Each row was made from one walk, in order. Every step used is in the known rows, and no mark comes twice. Write each row's walk.
Known rows:
bibo, kanula, dasan, gafe, sivepub, vigu: [-11  40 -15  54 -17  -8 -46  18 -12  -2  21  18  35 -27 -11  -3  61  15
  -3 -10 -41  14  59 -20  19 -11 -40 -93 -52   8  -5 -18  24  44 -12   8
 -41  21 -31  25  24 -38  -2  59 -15]
gafe, bibo, kanula: [ -5  12 -38  28 -12  -3  41 -61  -1   7  22  27  -4   9  28 -28  39  24
 -33 -16 -13  14  15  10 -13 -46 -20 -39  59  -8  -2  21  -1 -29 -22  12
 -15  24  39  29  15 -47 -45 -12  51]
sivepub, gafe, dasan, vigu: [ 23  -2 -32  14 -34  -7   8  -6   4 -17  -3  68  21   9 -24 -29 -16 -14
   9   6  10 -21  84  48  41 -12  -8 -73 -21   1   1 -10   1  12 -22  26
 -18  25  -3  24  12 -23 -52  24  31]
dasan, vigu, bibo, gafe: [-23   6   6  73 -10   4  12 -11  -7 -14  20  28  12 -38  16 -56   4  -3
  30  18 -34   6 -40  38  20 -32  24 -48  45   2 -13  31  43 -27   1  20
 -43  19 -21  30  44  -6 -17 -43 -10]
vigu, sivepub, gafe, dasan, kanula, bibo: [  2 -14 -23 -13  13  37   4  69 -12  -6   8  90  -5 -36 -34 -45   5 -16
  10  39  30  10  54   6  29   5 -28 -42 -71  33  14 -43 -32 -45 -46  29
 -17  -5  -8  22  -2 -53 -41   8 -24]
sivepub, vigu, dasan, gafe, bibo, kanula: [ -1  27   3 -15 -11   1  30 -29  -5  35  46  17   2  24   8   0  96  31
 -15   6 -36  39  44 -20  -5 -55 -24 -89  28   4 -19 -37  11 -36  16  20
 -26  34 -32  62  46  -8 -33  41 -31]
bibo, kanula, sivepub: [-18  -6 -29  36 -21  17 -13  -1  14  13  21  21  -8 -19   1 -34  -4   8
 -10   1 -11   9 -22 -16 -26 -22 -17 -33  19  -5 -10  54 -23 -18 -18  16
 -43  -3  34 -20   4 -46  -1  16  30]
kanula, sivepub, gafe, bibo, vigu: [ 17  10 -22 -70  -5  20  37  -8  33  22  36   8   3   1  -1 -38  27 -23
 -16 -40  26  -4  22  -2  10 -23  -8 -21  10  18  35 -34  12 -37  -9   1
 -14  18  28  23  -1 -12 -15   8 -27]
kanula, sivepub, vigu, bibo, gafe: [-27   6  38  18  22   4  40   1   7  34  38 -21  12 -50  29 -52  32 -23
  53 -22 -25  11 -27  -1  18  -3  20 -55  24   6   4  22  40 -51  26  14
 -54  44 -10  11 -13  19   8  26 -71]
kanula, dasan: [-31 -30 -65  56  -2 -16   5  -7  -3  14  11  26  10  13   3 -49  -2   0
  -7   5 -12 -33 -21  28   6 -26 -13 -50  -4 -12  28  50   0  34  15  37
 -35  17 -13   5 -13 -43   1 -34  36]
kanula, bibo, gafe, sivepub: [-10  30 -43  64  18  42  93   4  -6 -16  30  39  -7 -54   9 -65  25  -7
  -7 -13 -44   0  -9  23  31 -27   6  -4 -48  37  32  33  18  -7 -21  35
 -34  -7   2  16  11 -11 -47 -19  18]
dasan, vigu, bibo: [-27 -10 -11  50 -30 -28 -27  -7 -15  -5  11  33  -4  -7  22 -40  26 -10
  24  27 -26 -25 -41  36   8 -21  16 -86  25 -13 -18  25   8  -2   0  27
 -20   6 -17  14  44 -29   0 -47 -22]
kanula, bibo, vigu, sivepub, gafe: [ -9  -5  -5 -31 -16  80  24  36   4   0  36  38 -29 -55 -21 -68  24  -6
  -6  34   3  -7  -8  17  26 -17   6  -4  10  15  27 -35  -2 -18 -23  27
 -40 -39  -9  11 -10 -24 -21 -38 -58]
sivepub, gafe, bibo, vigu, dasan, kanula: [ 17 -28   2 -50 -14  14  14 -36  20  28  37  53   5  22 -28 -30  64  -5
 -23   1  20  27  63 -20  -6 -56 -16 -52  29  21  13 -60  -4 -71 -27  -1
 -31  22   3  51  24 -23  -8 -16 -28]
vigu, dasan, gafe: [-20 -18 -47  12 -12 -19  52  12 -17  20  21  32 -17  30   5 -51  46  21
 -15  56 -39  -2  -3  27  -9 -29  -3 -55 -28  -3   1  35  -6 -10  29  44
 -40  14 -61  27  42  -1 -31   0   3]
vigu, bibo, gafe, dasan: [-12  -4 -19  51  33   1  71 -17  -8   3  15  20  12 -13  22 -50  16 -10
  19  15 -17  -5   7  37  25  -9   8 -33  -1  18  36  35  43 -37   4  12
 -56  75  10  35   1   7 -58 -15 -19]
sivepub, gafe: [ -3 -21 -29  12 -27 -35  77 -19   2   4   5  37  -7   7  -5 -68  -2  -2
   1   5  -4  -9  41  56  20  -3   4 -44  18 -15  15  17  -1   7 -19  37
 -41  10  -1  13 -25  -9 -42  17  43]
bibo, gafe, dasan, kanula, sivepub: [ -1 -14 -32  36  35  36  21  31  16   2  13  47  38 -31  -7 -38 -42  -5
  18 -13   8  21  22 -16   0  -4 -23  -4 -55  28  -1  47  11 -68 -13   4
 -35  55  13  10  28 -32 -26  32  14]
sivepub, gafe, dasan: [ 12 -21 -41   8 -13 -23  67 -15   1   2  -3  49   5  23  -5 -44  -6 -15
   3   6  11 -17  87  51  30   4  -9 -53 -27  -3  34   8  -5   6 -17  27
 -38  44  11  19 -33 -10 -67  30  29]
dasan, kanula, bibo, vigu, sivepub: [-28 -21  -9  15   8 103 -40  41   0  -2  31  53 -14 -67 -20 -56  12  11
   5  39  -7   7 -38 -24 -13 -31 -12   0  -1  14 -15   4 -12 -52 -19  22
 -24 -32  -8   8  35 -72   7 -70 -60]
bibo, kanula: [-16 -13 -29  62 -27   1  12 -38   3   3  15  31 -12  -6   6 -42   7  28
 -12  10 -24  10   7   7 -19 -29 -12 -40  56 -20 -21  56 -11  -6 -26  18
 -50   2  25   0   7 -47 -33  -8  52]
bibo, vigu, dasan: [-15 -40 -12  10 -25  45  15 -46  17  25  35  17 -11  11 -15 -49  39   9
 -15  31 -35 -15 -17  -4 -20 -56   7 -33  36  -9   8  49   0 -20  23  19
 -62   4   6  14   9 -13  -1 -60 -33]
dasan, kanula, sivepub, gafe, bibo: [ 11  -4 -31 -41   7 -37  20  18  15  22  16  50  11   3   2 -37  15 -27
  -4 -33  41  19  48  -4   2 -12 -25 -48 -26  22   7 -40 -21 -58 -36  15
   5  23   8  24  18 -39  -3  39  12]
bibo, vigu, sivepub: [-24 -26  -7   4 -17  48  11  -8   0  -7  23   4   1 -31  -9 -67  19  10
  -7  29 -30 -11 -11  21 -13 -16   4  -1  39 -17  -3  43  15 -19  13  15
 -44   9  19   4   5 -30  -8 -54 -36]
dasan, gafe, sivepub, vigu, bibo, kanula: [ -16   46   27   43  -19  -33  -20   12  -25   -2   16    9   -2  -25
   17  -15  102    9   23   10  -53   26   44   -5    4   -1  -14 -111
  -16    5  -18  -22   25    0  -18   -3  -43   24   -9   27   36  -10
  -21   52  -56]
vigu, sivepub: [-24 -25 -25  25 -14 -10  42  11 -22  -9  12  14  -3 -13   6 -73  17   8
  -4  36 -28 -17  -9  52  -5  -5  -2 -23  12 -18  -5  54  -1 -14   8  35
 -33  10   9   2  -2 -32 -19 -30   5]
gafe, sivepub, vigu, dasan, kanula, bibo: [ -10   -3   14   21   -1   30   -7    1   -3   29   35   61   -6  -23
  -27  -28   82  -13   16    1  -36    8   27  -35   10  -43  -15 -105
  -81   28   -5  -22  -31  -26  -14   31  -30  -18  -18   19   14  -37
   16   11  -66]

Which walk is each row?
[ -1 -31 -13 -17   2  36  -3 -48  17  30  36  41   5  19  -5 -27  63  11
 -24   7  -8  14  10 -27 -31 -74 -15 -44  25  15   0  -4  -3 -73   2   3
 -20  32   6  42  48 -39   5 -54 -34] -> gafe, bibo, vigu, dasan, kanula
[-14 -14  32   0 -28  30 -17 -17  20  52  45   6  -8  -9 -21 -14  44   3
   5   3 -27  21  -3 -48 -22 -38 -13 -86  17  -5 -14  21 -22 -39  15  16
 -62  -2  15  -2  -8 -20  34  36 -40] -> bibo, kanula, sivepub, vigu, dasan
[-29  -7 -78  49   5 -20   8  31 -17   6   8  32  14  11   7 -45   5  15
  -7  25 -16 -21 -17  32  12 -18 -21 -45 -36  -3  12  32  13  38  22  38
 -27  21 -70  22  34 -30 -13  -7  23] -> kanula, dasan, gafe
[ -1  -4  41  44  -2   1  52 -30   2   9  31  29  37 -34 -23 -38  58   1
  13 -12 -53  39  72 -20   8 -31  -8 -72 -23  25 -26   4  28 -60 -19  13
 -61  42  -1  35  22  -2   7  35 -29] -> bibo, gafe, sivepub, vigu, dasan, kanula
[-31  -4  -7  30 -12  -4 -26  12   6  21  22   9 -28 -17  11 -30  33 -10
   8  16  -5   7 -55 -25 -24 -15  -5 -63  17   1   6  32 -14 -31 -15   4
 -52   2  33 -13  11 -35  15  -4 -22] -> vigu, bibo, kanula, sivepub
[-19 -11 -12  33 -43   9  -4  12 -17 -27  11  36  11 -30  -6 -55   2   9
   1  36 -28 -20  -9  49   5 -12   2 -41   9 -21 -35  35   3  -9   5  36
 -12 -14  -5   8  41 -42  -3 -31  -1] -> dasan, vigu, sivepub
[-29   0 -11  84  -1   6 -16   8  -8  -4  23  23  26 -36  12 -45   9 -15
  16  19 -18 -10 -64  22  31 -41   9 -57  23  17  11  14  48   0   8  22
 -46  17 -42  32  41 -21  15 -49 -11] -> kanula, dasan, vigu, bibo, gafe
[-32 -10  -4  63 -20 -23 -10 -28  -8  10  14  19 -19  -6  23 -37  43  12
   5  28 -21   8 -28   8 -18 -24  -2 -67  62  -9  -3  31  -4 -29 -25   9
 -57  18  26   6   3 -36 -14 -32   3] -> vigu, bibo, kanula
[ -2  -2 -39   0  -2  32  40 -60  16  11  29  15   4   6  28 -40  36   9
 -19 -26 -13 -16   4  15  -7 -47  -1 -10  49  -8   7  20  20 -20  20   9
  -7  40  25  33  20 -26 -34 -47  -7] -> gafe, bibo, vigu
[-20  26 -15  89  -8 -12 -14  22 -12 -24  22  21  34 -47  -1 -34  44 -32
   5   4 -34 -11 -21  19  37 -30   1 -74 -46  33  26 -11  53  11 -18  11
 -42  20 -27  28  40 -21  19 -35 -24] -> kanula, dasan, vigu, bibo, gafe, sivepub
[-21   4 -40  60  24  58  82 -10  -1   6  35  42 -17 -48  19 -76 -10  11
   5  -2 -27   2 -40  29  24 -46   9  12  16  17  21  47  16 -20   1  48
 -40 -10 -21  17   3 -17 -50 -34  31] -> kanula, bibo, gafe
[-23 -32 -38  25  -1  -6 -29  24  10  20   9  40   9 -12  -2 -47 -16  -2
  11  -3   4   4  -8 -14 -27  -6 -21 -38 -27   1 -25  48 -28 -41 -12  19
 -22   8  -1 -15  26 -57  19   8  16] -> dasan, kanula, sivepub
[ 27  14 -14   1 -41  25 -51  27  24 -13  13  61  18 -13 -32  -2 -31 -11
   0  -1  28  15  63 -15  18  -9 -26 -71 -28  17  -5 -23 -17 -10 -43   9
 -28  -6  23   8  29 -44 -22  57  18] -> bibo, kanula, sivepub, gafe, dasan, vigu
[ -8  24 -33 -37   7  31  35  30 -12 -14  32   5   6 -16  18 -46  58  21
 -27  24 -23   1   5  27   0 -16 -13   5   3   3   0 -13  37 -34  27  13
  -2  36 -25  49  65 -16 -44 -29 -47] -> dasan, gafe, bibo, vigu, sivepub
[ -3  16 -13 -32   3 -23  72 -20 -11  38  37  15   5  35  19 -24  91  13
  -3  -1 -38   3  45  14  11 -42  -8 -87  -6   0   3 -22  14 -26  47  33
 -10  48 -60  66  40  13 -35  28 -45] -> sivepub, vigu, dasan, gafe, bibo
[-23 -15 -52  68 -28   1 -46  -4   1  -1  10  45  24  -7 -11 -32 -16  -3
  -3   9 -14 -36 -26  27  15 -42 -10 -67  -7 -10  -4  32   3  38  11  38
 -18 -10 -31  11  31 -56  21 -42  29] -> kanula, dasan, vigu
[-28  -6  51  27  24   2 -11  13  11  29  30   6  24 -61  19 -43  23 -17
  64 -20  -9  35 -11 -30   3  -2   3 -58  16  14 -29  10  28 -82  -1   3
 -44  41 -14  17  12 -10  26  29 -72] -> dasan, kanula, sivepub, vigu, bibo, gafe
[-16  -8   2   3 -12 -14  33  -4 -12  34  29  19  -1  17   0 -36  59  14
  13  27 -50   2  30  14   5 -25  -1 -82 -13 -12 -16  15   6  -3  48  40
 -41  24 -70  36  25  15 -19  31 -37] -> sivepub, vigu, dasan, gafe
[  -4   -6    8   17  -28  -27   45  -37   -5   23   27   14    4    9
  -11  -36   82  -14   -4   -5  -61  -16   52   10    7  -25   -1 -107
  -42    2    4   10   -2   -1   17   26  -47   23    3   15   -8    3
    4   24  -37] -> gafe, sivepub, vigu, dasan
[-18  -3  -1 -28  -8   3  16  36   2  44  37  11   2   3  -8 -30  50  -3
  16  14 -34   1   2 -10  -2 -19  -5 -81 -51  -3  -9  13  -3 -12  55  35
 -37  15 -66  15  30  12  11  54 -61] -> kanula, sivepub, vigu, dasan, gafe
[  8   4  -7 -18 -17 -17 -36  54   7   1   8  46   9  -1 -16 -17  15 -52
  32  16  30 -24  23  13  35   4   1 -99 -64  20  23 -36  -3 -15 -12  11
 -20  31  -8  15  14 -12  -6  27 -59] -> kanula, sivepub, gafe, dasan, vigu, bibo
[ 11 -17 -22  -3  12  84 -32  17  23   8  21  86  -3 -28 -36 -33  -5 -13
  11   3  32   6  56 -22  22 -27 -19 -28 -33  34  16 -40 -15 -32 -39   8
 -29   3  -8  26   5 -49 -43 -10 -36] -> sivepub, gafe, dasan, kanula, bibo, vigu
[  0  -7 -23  27 -24  22 -12  23 -18 -32   3  49  24 -20 -17 -32  -9  -5
   1  40 -18 -28  26  43  16  -7 -11 -48 -36  -8 -20  27   1 -10  14  29
  -9  19   5  15  38 -43 -24 -20 -13] -> gafe, dasan, vigu, sivepub
[ -16   26   37   54  -26  -31  -15  -32  -11    8   18    4   -3  -35
   13  -13   94   -8   19  -12  -46   10   35  -10    4  -10   -4 -115
   17   -2  -10  -14    9   -6  -26   -4  -54   30   40    7   -8  -15
   -6   26  -53] -> gafe, sivepub, vigu, bibo, kanula
[ -23   13   23   35  -12  -57    9  -27  -17   10   15   -1    3  -17
   22  -37   87  -27   34  -16  -50  -22   27   25   17    0   12 -114
  -17   -4   10   -3   15    3    3   11  -33   50   12    7  -18   -1
   -2   15  -67] -> gafe, sivepub, vigu, bibo
[-18  16  -7  66  11 -32  79 -15 -16 -18  19   4   3 -34  25 -61  59 -19
   2   0 -45   0  -4  41  18 -10  13 -45 -20  22  27  29  46 -24 -23  11
 -54  44  22  16   8   9 -33 -13 -19] -> vigu, bibo, gafe, sivepub
[ -3  24 -22  39  17  98  30  48 -12 -33  29  66  17 -75 -17 -44 -13  -1
   8  28 -19  -4 -13  26  43 -32  -2  -4 -38  32   5   7  22 -31   2  37
 -19 -11 -23  33  43 -30 -48 -30 -28] -> kanula, bibo, gafe, dasan, vigu, sivepub
[ -4  11  -1  40 -18 -34  35 -42  -3   1  10   8  14 -18   3 -42  49  -2
  14 -32 -51 -22  58  32  20  -2   0 -87 -26 -15  -7  25  11  22   1  25
 -25  25  18   6 -19 -13 -21  32 -23] -> gafe, sivepub, vigu
[ 16   4 -21 -36 -16  11  71 -46  19  11  28  25   4  12   2 -46  35  -8
 -23 -25  12  -4  51  29  17 -33   1 -25  59   2  26 -37  25 -23 -10   9
 -21  24  22  41  -1 -10 -49 -13  -5] -> sivepub, gafe, bibo, vigu
[ -3 -17   2   4  16  12 -40  20  18  29   9  42  37 -16  -9 -13  -5 -15
  46 -29   6  -2  56 -30   2   4 -29 -71 -59   3 -20  20 -19 -34  10  12
 -15  55  11   5  -1 -45   5  60 -45] -> gafe, dasan, kanula, sivepub, vigu
[  2  -8 -40  47 -22  12 -11 -16   0 -14   0  59  24   7  -4 -25 -21   1
   5   9 -14 -32  33  41  18 -24  -6 -63 -26 -14 -16  40   0   9   6  29
  -9  28   4  21  37 -42 -39 -14  17] -> gafe, dasan, vigu
[-14   4  29  42  27   3  56 -35  -3  18  22   4  29 -28  25 -37  31 -14
  52 -10 -26   3  39  23  39  -7  11 -62  11   4  16  16  51 -36  26  10
 -53  93   1  41 -27  20 -46  24 -61] -> sivepub, vigu, bibo, gafe, dasan
[ -6 -34 -47  50   7  -7  -2 -10   1   3  -5  68  26  12  -7 -35 -20   8
   9  10   0  -6  45  11  -6  -9 -27 -48 -40  -4 -14  51 -15 -30 -15  16
 -19  53  13  14  15 -53 -35  -1  24] -> gafe, dasan, kanula
[ -6 -21 -10 -12 -30 -28  76  18 -16 -10   8  28  -8  -8 -17 -74  12  -9
  -3  34  -3  -1  37  55  18  11   0 -35   7 -11   9  -1  -4 -12 -19  32
 -39   3   4   9 -17 -15 -28   6  14] -> vigu, sivepub, gafe
[  2 -44  11 -42 -20  39 -30  23  37  38  36  37  -2  -4 -50 -39  20 -19
  -3  19  22  24  16 -50 -17 -31 -13 -41 -17  26   7 -20 -24 -68 -23   2
 -59 -11  -3   2  20 -25  36   8 -50] -> bibo, vigu, dasan, kanula, sivepub, gafe
[ -5  31 -55  21  -2  -5  37  -7 -14  -2  22  34  -1  13  32 -24  42  39
 -30   0 -16  25  23  12 -10 -32 -26 -33  26  -1 -17  -2  10 -27  -8  15
  -7  25 -12  47  60 -32 -65  19  37] -> dasan, gafe, bibo, kanula
[ -8  21 -77   3  10 -33  70  -4 -20   2  16  29   0  28  36 -41  40  21
 -18  -2 -18  -6  18  48   6 -21 -14 -38  -9  -2  -5  12  16 -11  19  32
  14  41 -35  49  49 -16 -62   7  27] -> dasan, gafe, bibo
[-35 -14 -30  66 -24 -19 -65  17 -11   4  12  29   7  -4   4 -31  27 -21
  18  29 -11 -37 -56  21  17 -39   2 -94  -2   0  11   4   9  24  10  30
 -27   4 -34  17  37 -49  35 -58 -30] -> kanula, dasan, vigu, bibo
[  3   7  30  34  -4   5  97 -45   2  14  39   0  23 -23 -15 -48  71  -6
   3 -11 -68  16  54   7  22 -34   6 -66 -24  15  10  16  38 -23   7  23
 -69  35   1  30  -9  26 -14  31 -25] -> bibo, gafe, sivepub, vigu, dasan
[ -3  21 -44 -33  -3  13  13  29   1  30  47  23 -16  24   3  -3  75  17
 -44  21  -6  31  -7 -31 -26 -50 -34 -50 -26  26  11  -9 -11 -53  14  14
 -24   8 -21  36  68 -17 -11  26 -14] -> vigu, dasan, gafe, bibo, kanula, sivepub
[-19 -46 -18   7  -8   4 -13  20  10  36  25  42  -6  10 -23 -35  19 -10
  -6  25  -3   7 -16 -32 -34 -35 -17 -60 -39  12 -11  44 -37 -63  -1  24
 -36   1 -11  -7  35 -40  38  -5 -15] -> vigu, dasan, kanula, sivepub
[ -6   2 -17 -26   1  42  39 -22  -3  -1  32   3   5 -14  15 -49  52   5
 -26   1 -15 -10  -2  27 -10 -31  -3   5  36  -4  12   3  30 -40  15   8
  -8  30  29  33  16 -29 -22 -55 -44] -> gafe, bibo, vigu, sivepub
[ -1  -8 -43  57  23  23  86 -32   1  -7   9  30  28 -11  10 -52 -21  13
   2   1 -24   0  40  45  20 -17  -5   1  -1   6  19  55  31 -23   4  23
 -50  66  15  29  -3  -3 -72   5  33] -> bibo, gafe, dasan
[-18 -14  25   3  23  -9 -61  28   4  38  12  26  25 -16   8  -9  33 -33
  63  -9  10  -5  25 -33   2   8 -16 -99 -54  11  -3  -6 -10 -53   9  -1
 -18  71   7   9   3 -30  21  37 -92] -> gafe, dasan, kanula, sivepub, vigu, bibo
[-28 -23 -49  53  11  34  -7  10  -2  14  16  76 -21 -25   2 -53  -3  10
  12  10  -6   0 -27  -2  -6 -35 -11 -38  -8   8 -16  34 -39 -23 -24  43
  -8 -24 -21   6  28 -67 -11 -35   7] -> dasan, kanula, bibo
[-12   0  10  -6 -26 -23  -6  23   9  20  22  14 -27 -14   2 -31  35 -23
  10  16  21  21  -7 -10  -3  -3  -8 -73  22  15  20 -21 -14 -36 -44   2
 -59  -2  24  -7 -13 -21   5  31 -11] -> vigu, bibo, kanula, sivepub, gafe
[ 24   4 -34 -16 -29   6 -16  39  17  -6   7  54  23  -3 -33 -23 -30 -34
  13  -7  26 -24  52  21  34  -3  -8 -71 -68  11   4 -10 -12  -2 -13  22
 -16  11  -1   7  18 -23 -18  44   4] -> kanula, sivepub, gafe, dasan, vigu
[  9   1 -17 -36   7  94  10  42   6  -7  28  52 -11 -40 -33 -46  15 -15
  -3  32  16 -15  33  13  38 -12  -8  -9 -40  25  48 -46  -2 -15 -12  21
 -33  -4   6  23 -18 -27 -48 -23 -71] -> kanula, bibo, vigu, sivepub, gafe, dasan
[-14 -56  -2  19 -17  41 -28 -29  20  21  29  43   1   0 -27 -42  26  12
  -4  32 -20  12   2 -32 -33 -54  -9 -39  27  -1 -17  33 -12 -50  -4   8
 -54   9  -5  15  39 -42  17 -54 -26] -> bibo, vigu, dasan, kanula
[ 10   2 -47 -21 -11 -48 108 -41  -1  11  14  34  -3  27  20 -52  31 -11
 -21 -26  12  -5  60  55  22 -24  -4 -45  24   4  27 -24   3 -16 -16  30
  -9  27   8  40  -9 -15 -58  14  35] -> sivepub, gafe, bibo
[ 20  30   8 -21 -53  -1  -3   5  -8 -29  23  47   7 -18 -14 -19  33  10
 -31  12  12  30  57  22  18 -26 -20 -59  56  11 -20 -62   8 -43 -50  13
  -2 -14  23  42  45 -44 -28  11  15] -> dasan, vigu, sivepub, gafe, bibo, kanula
